What can hang from each mark:
q_615: q_467
q_664: q_417
q_214: q_741
q_247: q_344 q_717 q_871
q_717: q_247
q_741: q_717
q_344: q_247
q_467: q_615 q_664
q_871: q_247 q_467

(in the rows, 128 means zero)
Known rows, with every way that one mark hangs from another:
{q_467 q_615}: 137 143 125 99 84 142 150 139 145 125 83 126 134 140 136 151 177 160 85
{q_344 {q_247 q_717}}: 150 132 148 96 111 150 160 119 140 119 67 169 164 132 115 170 194 158 75
{q_871 q_247 {q_467 q_615}}: 139 141 123 94 89 97 146 68 141 126 69 129 132 154 169 146 195 160 65
{q_871 {q_247 q_717} {q_467 q_615 {q_664 q_417}}}: 125 145 145 87 92 127 136 49 135 107 88 145 157 155 197 154 180 203 43
{q_344 {q_247 q_717 {q_871 {q_467 {q_664 q_417}}}}}: 153 134 161 89 131 145 137 45 145 116 58 163 168 125 175 171 194 179 47
{q_717 {q_247 q_344}}: 157 159 147 115 112 137 170 123 142 122 58 128 121 146 119 149 193 143
 84
{q_664 q_417}: 147 134 141 92 105 139 125 116 144 120 87 113 137 136 122 152 176 142 97
{q_344 {q_247 q_717 {q_871 {q_467 q_615 {q_664 q_417}}}}}: 141 139 153 89 111 150 135 60 143 115 64 163 176 135 189 175 190 210 36
{q_214 {q_741 {q_717 {q_247 q_344 {q_871 q_467}}}}}: 158 162 157 103 128 106 179 90 150 114 32 141 88 168 124 126 188 170 73
{q_741 q_717}: 149 136 134 98 100 133 159 132 155 116 89 123 139 144 110 136 173 160
 102
{q_615 q_467}: 133 129 163 120 117 127 152 105 139 130 91 118 125 122 115 140 176 122
 98
{q_871 {q_247 q_344} {q_467 q_615 {q_664 q_417}}}: 130 153 134 110 102 110 134 41 133 110 80 131 148 178 196 138 180 191 49
{q_871 {q_247 q_344 q_717} {q_467 q_615 q_664}}: 123 151 130 105 102 115 172 57 130 110 72 172 144 176 183 143 178 203 29
{q_467 q_615 {q_664 q_417}}: 132 147 142 103 87 158 131 114 142 111 101 119 153 140 179 153 170 183
 81
{q_615 {q_467 q_664}}: 125 132 177 127 123 138 159 88 140 122 101 125 133 119 152 138 173 133
 94
{q_871 q_247}: 150 137 125 100 96 113 148 90 132 125 69 135 130 143 135 144 199 126 88
{q_717 {q_247 q_344 {q_871 {q_467 {q_664 q_417}}}}}: 159 158 163 106 132 133 147 53 149 114 53 124 124 143 178 150 193 165 54

Rows:
131 150 136 92 110 144 146 70 136 116 71 159 139 160 175 152 165 215 27 : {q_247 q_344 q_717 {q_871 {q_467 q_615 {q_664 q_417}}}}
144 144 121 101 103 120 164 96 121 118 65 171 131 168 114 141 186 161 55 : {q_871 {q_247 q_344 q_717}}
150 136 146 98 130 127 156 65 154 127 65 140 119 122 179 148 185 144 68 : {q_247 {q_871 {q_467 q_664}}}
133 145 143 98 122 116 146 33 132 105 76 156 145 168 168 142 178 182 41 : {q_871 {q_247 q_344 q_717} {q_467 {q_664 q_417}}}
131 150 128 99 113 138 172 85 141 119 64 175 127 156 171 149 169 205 26 : {q_247 q_344 q_717 {q_871 {q_467 q_615 q_664}}}
168 160 135 112 115 137 164 115 140 127 42 137 107 138 121 149 200 142
 70 : {q_717 {q_247 q_344 q_871}}
140 148 130 104 111 133 133 66 142 120 70 134 133 156 183 146 171 193 46 : {q_247 q_344 {q_871 {q_467 q_615 {q_664 q_417}}}}
147 141 126 109 119 86 158 53 135 123 55 141 119 170 137 134 191 137 65 : {q_871 {q_247 q_344} q_467}
152 141 118 94 114 143 163 121 131 128 56 172 116 147 103 147 178 162 51 : {q_247 q_344 q_717 q_871}
153 135 153 97 131 141 164 57 149 121 51 180 157 119 171 168 201 170 46 : {q_344 {q_247 q_717 {q_871 {q_467 q_664}}}}
151 167 154 110 111 139 143 66 144 114 58 123 132 151 194 154 190 194 45 : {q_717 {q_247 q_344 {q_871 {q_467 q_615 {q_664 q_417}}}}}
148 137 127 88 131 121 166 83 141 128 47 169 109 149 118 145 175 163 40 : {q_247 q_344 q_717 {q_871 q_467}}
141 140 127 95 119 98 166 60 130 118 58 166 124 171 130 140 185 161 43 : {q_871 {q_247 q_344 q_717} q_467}
137 146 117 91 109 127 164 98 137 130 52 168 119 159 133 149 170 195 29 : {q_247 q_344 q_717 {q_871 {q_467 q_615}}}
149 166 161 112 112 127 184 137 140 105 58 135 105 170 104 125 183 169
 98 : {q_214 {q_741 {q_717 {q_247 q_344}}}}
167 129 142 97 129 116 147 67 149 135 38 149 142 126 147 161 209 135 69 : {q_344 {q_247 {q_871 q_467}}}
141 135 136 84 111 103 155 58 139 121 66 157 128 148 143 148 189 153 56 : {q_871 {q_247 q_717} q_467}
149 143 136 110 137 122 166 64 149 127 57 150 114 145 162 139 180 153 56 : {q_247 q_344 {q_871 {q_467 q_664}}}
150 163 157 108 102 140 163 78 152 122 57 130 125 125 203 158 199 176 58 : {q_717 {q_247 {q_871 {q_467 q_615 q_664}}}}
140 142 137 97 135 133 174 69 144 121 57 175 120 145 155 147 173 172 38 : {q_247 q_344 q_717 {q_871 {q_467 q_664}}}
141 146 134 119 125 100 165 38 137 114 67 145 127 164 178 133 191 150 59 : {q_871 {q_247 q_344} {q_467 q_664}}
163 129 136 91 114 150 156 108 137 129 49 176 152 123 121 170 203 157 62 : {q_344 {q_247 q_717 q_871}}
